Each row was made from one path, in order. Every step used is in the known rows, and no mark comes twice. Write each row's path.
(in the rows, 128 means zero)
Known rows:
sisev -> sasol -> zimev -> morefe -> keme -> sekor: [ 72 157 132  98 138 151 123 139 107 132 126 155 182 139 127 156 137 178
  87  71 113 168  70 154 131  95 156 123 155 127 102 118 106  83 135 121
 133 141 172 183 107 126 119 129  75 166 104  92  98 159 129]
buge -> morefe: [132 138 129  83 174 116 144 134 135 159 143 158 157 134 139 126 140 144
 107  80 124 115 101 163 126 106 160 175 137 117  85 147 104 111 146  78
 148 136 170 156 171 107 149 134  81 149 114 139 115  94 110]
sekor -> keme -> morefe -> sisev -> sasol -> nubopul: [ 81 160 163  98 149 169 183 127 112 150  60 188 160 161 148 167 130 187
  74  67 127 130  56 142 149 115 158 132 149 116 117 112  93  82 148 100
 147  98 152 173 157 127 104 104 130 166  85 127  35 101  87]
buge -> sasol -> nubopul: [ 83 123 133  85 158 107 153 123 107 152 137 141 150 140 138 143 127 168
 106  94 111 150 103 146 159  96 156 167 141 131 102 164 117 101 133  89
 142 109 150 167 175 123 162 108 106 165 120 136  91 100 110]
sekor -> keme -> morefe: [105 128 161 107 153 136 143 124 127 159 109 171 143 156 142 151 132 161
 105  57 132 117  98 156 170 123 142 140 114 118  92 131 108  96 156  92
 145 108 148 151 163 101 153  86  82 128  95 144 100  88  93]
sisev -> morefe -> nobaze -> sasol -> nubopul: [114 148 166  98 180 148 158 123 138 157 120 164 178 138 135 160 118 178
  69  95  81 136  57 143 135 100 204 179 133 158 120 104  91 111  86  90
 129 122 174 175 133 126 148 138  93 187 141  95  83  82 115]
keme -> morefe -> nobaze -> sasol: [133 134 163  87 182 135 118 124 142 158 137 166 132 153 137 170 141 173
 114  57  90 119  58 161 167 116 190 176 126 132  99  98  97 117 103  70
 153 114 176 156 161 124 177 119  72 159 109 134  97 106 143]
nobaze -> sasol -> zimev: [ 93 135 145  84 160 126 111 116 124 134 159 133 143 144 124 158 134 159
 122  80  80 129  98 164 122  88 160 167 115 134 109 133 123 104  98  85
 144 142 154 165 159 103 160 112  61 139 105  96 113 100 129]
movi -> sisev -> morefe -> keme -> sekor: [ 83 160 126 109 147 122 118 170 142 177  87 177 177 111 131 129 140 181
  66  76 153 167  34 146 168  97 176 120 124 147  97 137 105  79 140 131
 149 112 178 148 140 134 147 144  51 164 121 115 118 132 130]
keme -> morefe -> nobaze -> sasol -> zimev: [110 134 180  88 176 150 117 122 125 140 152 150 145 147 136 182 142 159
 115  58  83 124  66 153 150  95 175 178 122 124 102 113  99 119  96  71
 157 134 163 161 161 120 170 101  73 157 105 107  85  97 146]
nobaze -> sasol: [119 137 131  84 164 109 110 114 139 152 145 147 126 148 132 146 134 172
 120  84  86 123  90 170 139 107 174 166 117 138 107 116 122 101 102  80
 142 121 164 157 160 109 165 127  62 143 109 119 129 109 123]
zimev -> morefe -> nobaze -> sasol -> buge -> verari: [126 139 149  61 146 165 139 156 117 156 187 168 175 152 139 169 133 149
  88  73  98 113  77 154 130  95 213 180 184 153  84 115 101 108 108  96
 131 130 155 194 140 116 190 153  97 155 106 109 128 118 132]
morefe -> sisev -> sasol -> runom: [ 92 181 139  84 160 124 159 115 129 141 101 185 137 152 145 147 171 183
  74  87 116 129  64 175 110  96 201 138 153 128 112  99 102 111 104 116
 143 120 166 175 144 125 124 159 113 169  76  79  75 109 102]
keme -> morefe -> zimev -> sasol -> buge: [106 132 158 127 132 181 129 153 110 169 104 138 175 144 146 140 147 162
 101  39 147 140  88 141 157  96 182 155 151 133  74 135 100  99 164  97
 180 104 122 186 148  73 194 110  64 141  88 112 123  85 164]
tese -> sasol -> buge: [103 141 139  93 159 119 134 160 114 158 131 131 132 155 156 135 127 140
  89  74 142 133 104 157 122 106 118 160 122 148  99 133 125 130 146  82
 147 133 151 149 173 112 187 144  83 135  97 101 118  94 114]
sekor -> keme -> morefe -> sisev: [121 156 166 100 148 152 149 127 118 160  82 178 151 148 155 168 149 175
  84  62 142 111  76 148 170 107 158 143 125 115  89 114 102  89 158 106
 143 111 151 167 166 108 143 104  83 139  90 139  89 107  96]
nubopul -> sasol -> keme -> sekor: [110 115 148  57 169 103 123 129 120 155  98 164 165 142 150 124 126 177
  81  69  93 152  67 136 188  83 145 126 148 132 111 129 135 131  99  96
 125 131 146 147 134 134 176 103  79 140  98 102 116 134 127]
sisev -> morefe -> buge: [ 98 161 137 108 146 149 124 129 146 156 111 176 162 136 144 142 153 166
  72  71 120 145  74 143 120  99 170 141 133 170  90 143  77 138 133 107
 130 119 157 142 161 102 152 133  64 140 149 100 130  76  90]
sisev -> sasol -> zimev -> morefe -> nobaze: [100 149 150 106 157 164 146 124 118 140 145 158 160 155 118 161 156 159
  82  89 125 129  74 139  98  84 161 161 164 119  99 112  85 107 131 110
 126 150 164 195 128 118 127 148  84 179 111  86  90 103 130]
tese -> mati: [122 144 127  82 163  94 113 111 126 154 122 133 137 145 137 108 157 185
  89  67 138 144 112 149 123 105 138 152 119 122  89 121 125  93 116  95
 137 130 145 160 177  96 174 151  70 124 130 118 127  83 109]
keme -> sekor: [111 138 126  97 170  89 118 130 129 161 110 158 140 137 137 127 121 171
 105  62 121 152  87 152 160  97 149 141 120 142 101 129 123 100 127 113
 133 113 170 152 144 132 169 122  75 139 102 138 124 123 128]
sisev -> morefe -> nobaze: [133 154 160 104 176 137 143 134 151 160 120 175 164 130 134 145 143 165
  59  83 123 129  66 143 128  95 179 169 134 145  94 110  78 121 125 110
 129 128 173 170 137 119 159 155  74 167 144 100 115  78 111]
zimev -> sasol: [114 142 130 104 156 137 124 121 126 167 125 126 136 140 133 128 150 161
 125  80 134 137  92 159 124  88 162 161 127 111  78 130 115  97 144 108
 159 114 146 173 148  90 160 112  58 140 111 131 144 112 143]
morefe -> sisev -> sasol: [111 178 129  83 157 128 139 127 135 142  90 178 125 150 140 150 157 188
  74  82 127 126  61 152 114  97 164 148 152 121 107 103 101 101 128 115
 143 125 169 170 153 127 127 161  94 160 100 110  93 116 108]
sasol -> sisev -> morefe -> keme -> sekor: [101 185 155  83 157 130 127 165 133 140  97 178 182 105 142 137 105 170
  62  68 112 175  67 173 149  95 186 142 138 149 106 124  96  91 125 127
 128 142 179 149  99 140 158 137  90 148 136  94 109 134 114]
movi -> sisev: [ 98 138 125 106 163 105 124 146 132 180 120 157 120 138 123 115 156 161
 109  86 153 127  79 147 141  86 161 152 112 125  86 152 122  96 144 109
 156 122 149 153 188 111 165 136  54 145  98 135 127 100 122]
sekor -> keme: [107 141 141  88 157 115 146 128 134 152 124 153 142 150 145 147 144 162
  89  79 131 111 109 151 148 107 142 142 115 127  93 119 124  94 152 114
 137 120 145 171 153 103 149 113  72 129  99 125 117  94  92]
zimev -> morefe: [132 135 133 123 148 133 124 115 118 169 136 155 150 152 122 127 135 163
 113  95 132 133 109 160 133  97 165 158 137 128  87 133 102  90 151  99
 122 132 157 173 152  94 155 132  59 146 119 132 140 112 110]
keme -> morefe -> zimev -> sasol: [117 135 144 134 144 174 123 125 123 164 102 141 166 140 135 132 166 188
 116  48 127 139  81 149 158 101 176 157 132 124  71 127  99  82 155 100
 167  99 125 186 149  87 178  99  54 146 107 137 121  97 168]
sisev -> sasol -> tese: [ 69 145 128  94 158 118 127 114 127 131 126 190 132 168 140 139 129 156
  87  87 120 147  74 177  97  85 157 132 149 124 112 136 112 107 120 105
 125 139 148 153 156 117 121 145 108 169 100 108 107 101  94]
movi -> sisev -> morefe: [ 89 138 135 132 148 125 134 143 143 180 102 181 155 125 110 115 140 160
  84  96 156 138  64 145 126  94 164 147 119 137  97 157  98  93 139 111
 137 123 161 145 170 102 144 149  54 155 124 118 123  78 110]
buge -> morefe -> nobaze: [155 151 147  71 195 124 151 143 142 161 148 155 158 134 147 143 153 147
  82  77 128 102  84 146 139  97 174 186 149 123  80 121  93 126 142  90
 152 136 179 169 158 127 156 148  87 167 118 133 106  96 127]
morefe -> sisev -> sasol -> tese -> mati: [ 81 175 127  71 150 122 123 113 115 129  90 176 144 162 155 138 162 188
  58  76 144 151  65 157  89  81 152 124 166 116 107 111 118  83 100 111
 121 145 142 167 178 104 123 182 115 162 109  91  88  99  95]
zimev -> morefe -> nobaze -> sasol: [146 144 147 103 165 146 120 117 132 166 156 152 147 155 130 164 142 172
 106  93  95 113  71 155 148 103 197 176 144 139  96  93  98 101 109  90
 126 132 176 187 146 114 167 149  55 172 119 119 126 125 142]
movi -> sisev -> morefe -> buge -> sasol -> zimev: [ 26 130 128 109 117 147 133 153 120 162 137 164 178 106 127 163 168 144
  85  81 144 150  56 119 129  77 149 134 148 160  95 202  83 121 138 110
 140 123 154 140 188 106 150 118  67 161 130  92 105  69 120]
morefe -> nobaze -> sasol: [137 152 148  72 183 119 119 128 148 152 149 150 128 149 141 164 149 176
  97  80  86 107  69 155 145 101 188 175 127 144 105  90 114 118 100  93
 147 126 172 173 155 130 178 145  63 160 111 113 116 110 139]
zimev -> morefe -> sisev: [145 164 138 120 140 156 128 120 108 167 106 162 155 148 133 143 144 178
  93  99 142 124  94 149 136  82 181 159 149 124  88 117 100  86 148 112
 123 132 162 187 160 101 142 151  62 158 115 126 124 128 111]
tese -> sasol -> zimev -> morefe: [ 99 131 137 123 145 158 128 127  95 149 152 128 160 155 127 138 141 149
 116  98 129 136 113 154 107  91 107 166 124 131  91 144 117  98 145  84
 116 154 145 169 165  98 152 123  59 152 116  99 114 111 123]
buge -> morefe -> sisev -> sasol -> keme -> sekor: [104 154 128  68 175 127 168 146 137 148  84 192 182 134 154 144 125 172
  66  65 118 127  35 142 150  94 162 129 194 114 108 128 110 111 108  91
 141 123 184 167 133 152 113 151 133 183  73 121  70 134 120]
keme -> morefe: [123 132 154 112 166 126 117 120 125 158 115 171 131 151 134 134 129 165
 120  59 125 142  95 162 152 108 157 159 117 116  85 140 102 107 142  79
 151 113 155 142 172 107 164 103  74 136 109 148 113  95 114]
keme -> morefe -> sisev -> sasol: [111 162 145 101 156 146 136 126 129 148  78 194 128 150 135 155 148 188
  91  56 131 136  54 161 136 109 164 147 147 111 105 113  89  99 134  91
 153 113 171 150 161 126 130 137 100 161  93 129  75 114 111]

Write each row's path:
[113 136 133  78 169 126 157 170 113 164 147 135 159 148 161 136 124 123
  90  74 143 119  99 163 118 118 121 173 142 136  91 153 113 134 157  56
 150 144 168 145 179 109 165 148  97 146  98 114 103  88 112] => tese -> sasol -> buge -> morefe
[ 81 161 156 100 150 164 138 125 111 126  92 180 151 145 131 163 148 177
  96  56 127 141  61 152 118  90 153 147 147 106 103 126  90 100 125  93
 149 129 159 161 159 118 118 120 102 161  89 103  61 104 116] => keme -> morefe -> sisev -> sasol -> zimev
[109 164 158 106 156 131 139 141 137 142 112 182 159 117 118 119 108 148
  80  86 119 145  95 170 106  92 174 169 136 137 111 149  85 104 122 109
 115 151 165 144 127 110 154 139  94 143 137  97 115  79  95] => sasol -> sisev -> morefe
[ 87 140 141 106 148 142 118 118 114 154 134 148 150 157 143 137 138 141
 117  93 137 147  85 173 109  64 170 142 141 112  85 147 120 100 136 114
 140 131 129 171 155  86 148 113  78 156 108 121 142 110 131] => zimev -> sasol -> tese
[122 150 158  83 128 174 117 118  80 140 112 152 181 146 131 154 167 170
  87 104 122 134  85 138 131  60 166 159 159 119 105 124  98  99 133 102
 109 165 146 181 154  97 144 126  55 151 123  80 102 128 119] => nubopul -> sasol -> zimev -> morefe -> sisev
[ 90 171 158 100 154 145 152 111 122 147  89 204 139 153 144 153 161 185
  93  64 118 138  54 180 130 106 204 140 148 117 107 112  86 111 111  94
 152 108 170 160 153 123 120 130 122 170  74 100  56 105 106] => keme -> morefe -> sisev -> sasol -> runom
[134 130 186  97 187 144 142 135 140 160 119 179 150 152 148 149 134 162
  84  59 113 124  65 136 175  86 173 154 147 110  79 121 103 137 121  86
 160 120 143 166 154 125 175 109  90 167  98 121  99  98 121] => sasol -> keme -> morefe -> nobaze
[ 94 136 156 103 163 159 125 144 130 160 110 163 138 166 172 147 149 155
  97  49 110 140  62 140 158 100 124 133 136 143  84 149 110 159 135  58
 156 111 129 125 188 120 176  91  83 142 110 114 108 100 112] => tese -> sasol -> keme -> morefe -> buge
[135 171 165  59 186 121 125 142 139 141 150 154 125 135 142 160 131 157
  91  81  80 111  71 167 130  89 201 189 136 141 112 102 105 117  91  97
 137 150 174 162 139 140 188 148  88 151 108 102 105 111 140] => morefe -> nobaze -> sasol -> sisev
[ 63 143 128  94 148 115 141 172 130 171 111 174 123 148 124 128 139 148
  83  70 167 136  63 144 111 101 157 131 147 131 105 146 114 112 145 106
 165 125 157 152 170 108 153 161  89 152  73 101 102  85 119] => movi -> sisev -> sasol -> buge
[124 138 144  79 166 124 150 161 118 163 144 152 163 138 149 134 118 124
  92  67 141 117 109 153 128 101 164 169 152 127  84 156 101 131 154  76
 157 141 166 158 169  99 161 143  99 146  98 120 114  79 104] => sasol -> buge -> morefe
[ 94 168 134 114 134 163 133 113 103 144 105 202 158 168 136 156 137 164
  79 101 142 140  61 167  98  72 183 129 180 116 106 123  94  84 132 116
 106 145 154 182 153 108  99 169 102 186 105 110 101 129  96] => zimev -> morefe -> sisev -> sasol -> tese
[122 156 128 104 148 134 111 143 114 167 118 152 172 141 143 139 131 182
  96  75 124 161  83 158 175  95 176 134 138 136  88 111 109  76 148 118
 137 123 174 176 125 124 155 130  52 154 119 129 135 167 134] => zimev -> morefe -> keme -> sekor
[108 138 145  79 156 115 119 141 124 155 145 145 139 154 144 153 114 148
 107  69 100 126  94 165 136 104 178 160 132 146 108 125 124 118 110  82
 154 130 160 158 159  99 183 142  77 134  94 100 126  95 117] => nobaze -> sasol -> buge
[ 80 176 140  76 126 188 141 164 137 142 140 176 184 109 135 136 154 144
  85  62 106 154  62 157  85  77 199 165 176 155  77 168  68 118 129 125
 125 120 127 152 129 103 165 112 104 128 153 104 138  91 129] => zimev -> sasol -> sisev -> morefe -> buge -> verari
[104 129 148 101 156 144 137 129 134 163 126 137 155 147 139 127 139 155
 110  83 118 133  86 145 138  72 165 146 148 103  71 137 128 115 131  96
 162 118 125 181 139  88 161 102  73 148  97 113 145 109 139] => zimev -> sasol -> keme
[ 98 146 130  72 162 123 162 160 130 151 137 167 156 145 138 138 122 135
  85  63 137 121  87 156 102 120 160 156 173 124 101 147  96 131 145  77
 154 139 179 157 157 107 136 159 122 158  87 105  88  81 103] => sisev -> sasol -> buge -> morefe
[147 167 158  46 191 128 149 155 139 144 162 156 152 120 143 158 131 139
  94  76  83  97  66 171 126  97 205 206 159 130 106 116  93 123 102  77
 139 159 191 161 146 139 169 153 106 167 115 113  89 106 138] => buge -> morefe -> nobaze -> sasol -> sisev
[ 95 158 150  90 146 157 159 125 130 144  70 195 145 154 146 173 150 184
  78  56 138 113  57 154 149 121 150 131 146 109 111 107  94  88 152 103
 145 108 161 163 156 116 115 122 106 152  77 126  60 107  96] => sekor -> keme -> morefe -> sisev -> sasol
[122 174 120  70 168 138 160 139 133 146 106 178 153 139 139 145 157 172
  79  79 131 107  61 159 110 108 170 162 171 110 102 122  90 108 137  88
 145 133 184 166 160 124 109 167 106 172 101 122  78 110 107] => buge -> morefe -> sisev -> sasol
[104 176 160  47 149 137 117 161 119 133  85 178 189 107 148 137 123 178
  53  74  93 180  52 168 162  90 181 141 144 145 124 119  91 107 117 115
 113 158 175 134 100 144 166 130  80 144 148  73 103 142 122] => nubopul -> sasol -> sisev -> morefe -> keme -> sekor
[ 86 165 140  97 136 170 129 136 110 127 142 150 172 148 124 156 161 172
  85  90 115 151  86 158 107  93 162 140 156 114  92 118  97  85 144 107
 145 154 152 185 128 105 116 138  65 165 114  75 106 131 115] => sisev -> sasol -> zimev -> morefe -> keme
[117 137 141  87 151 148 152 161 117 175 144 123 176 133 144 132 126 123
 111  67 152 121  95 152 117  97 169 168 164 112  73 154 105 121 161  86
 170 131 157 172 156  78 157 127  90 149  96 122 130  89 142] => zimev -> sasol -> buge -> morefe
[ 66 126 126  71 152 101 126 142 128 158 128 162 163 128 171 163 135 163
  86  53 101 157  64 128 194  86 150 110 168 158  91 168 116 140 117 102
 140 100 153 150 159 144 180 101 101 153 102 124 116 128 129] => morefe -> buge -> sasol -> keme -> sekor
[126 175 177  91 174 141 150 148 142 144 115 182 160 118 132 140 124 148
  56  86 121 133  72 156 111  82 193 181 144 139 108 121  75 117 118 117
 117 152 169 164 119 128 165 157  99 160 139  91 103  78 110] => sasol -> sisev -> morefe -> nobaze
[ 95 133 140  48 151 106  96 103  97 134 120 153 156 166 156 114 161 173
  77  88 127 162  93 156 119  80 142 132 141 121 106 128 126 107  93  92
 111 161 122 143 184  92 171 139  77 132 139  87 117  90 104] => nubopul -> sasol -> tese -> mati
[132 165 181  60 170 144 137 142 128 138 108 179 168 117 137 140 143 161
  45  92 105 139  61 149 125  80 186 178 154 142 122 112  73 138 104 105
 104 167 170 149 115 133 175 147  91 152 153  68  94  90 116] => nubopul -> sasol -> sisev -> morefe -> nobaze
[ 86 144 129  96 173 117 157 122 126 145 109 166 141 155 128 127 129 180
  89  82 106 150  82 150 113 104 160 153 136 129 116 126 107 105 122  99
 144 113 151 163 148 125 125 129 112 165 109 110  79  93  96] => sisev -> sasol -> nubopul
[ 92 144 137 108 130 170 102 119 112 148 161 138 168 154 132 172 152 153
 120  74  83 135  87 147 117  87 174 154 138 160  96 140  95 118 114  88
 124 140 147 167 165  89 153 114  47 144 126  91 129 107 124] => nobaze -> sasol -> zimev -> morefe -> buge
[ 95 151 140  92 137 148 100 135 106 142 149 133 189 137 134 169 125 178
 112  75  84 155  78 160 164  94 179 142 135 139 103 113 115  72 109  99
 135 144 170 180 124 115 149 111  48 156 111  97 121 168 150] => nobaze -> sasol -> zimev -> morefe -> keme -> sekor
[114 188 162  79 153 147 132 162 136 134 111 173 169 112 138 138 129 158
  61  88 117 154  82 172 123  90 191 161 136 135 104 125  87  96 135 115
 133 155 162 157 117 115 152 147  79 150 147  81 119 109  97] => sasol -> sisev -> morefe -> keme
[134 158 181  75 182 138 122 139 132 148 135 171 126 134 136 163 120 155
 113  58  82 125  58 174 149 103 200 190 131 131 109 111  89 115  95  75
 145 137 176 144 148 136 186 123  96 152 107 124  89 107 142] => keme -> morefe -> nobaze -> sasol -> sisev
[ 81 144 150  88 139 117 148 139 127 140 133 176 163 105 123 140 111 147
  87  93 117 146  93 172 127  97 166 172 152 135 113 178  89 100 127  99
 111 140 174 143 140 120 160 138 111 153 131 111 101  87 107] => buge -> sasol -> sisev -> morefe
[119 145 165 103 167 158 143 140 121 158  86 168 143 161 163 148 138 168
  90  71 123 128  61 148 167  92 134 148 138 113  92 128 118 119 127  66
 151 121 145 153 180 129 161 116  93 158  88 119  90 120 118] => tese -> sasol -> keme -> morefe -> sisev
[124 157 157  49 161 116 115 138 111 133 119 162 133 133 140 121 139 158
  91  84 103 139  99 166 132  83 164 169 135 123 117 132 106 120 120  94
 117 162 150 139 147 121 179 122  79 125 125  94 113 109 115] => nubopul -> sasol -> sisev
[ 92 146 137 122 136 164 119 124 116 143 125 144 171 149 154 134 166 163
  90  82 132 143  85 158 128  62 183 141 150 134  83 133 120  84 142 129
 144 127 106 200 148  83 162 124  61 164 113 107 144 105 150] => morefe -> zimev -> sasol -> tese
[ 86 130 149  82 137 190 135 146 134 154 141 173 171 143 156 145 162 153
 117  37 100 146  54 138 148  80 183 141 177 127  49 165  96 136 131  92
 166  88  98 159 164 105 172  64  98 131 110 132 133 110 145] => zimev -> sasol -> keme -> morefe -> buge -> verari
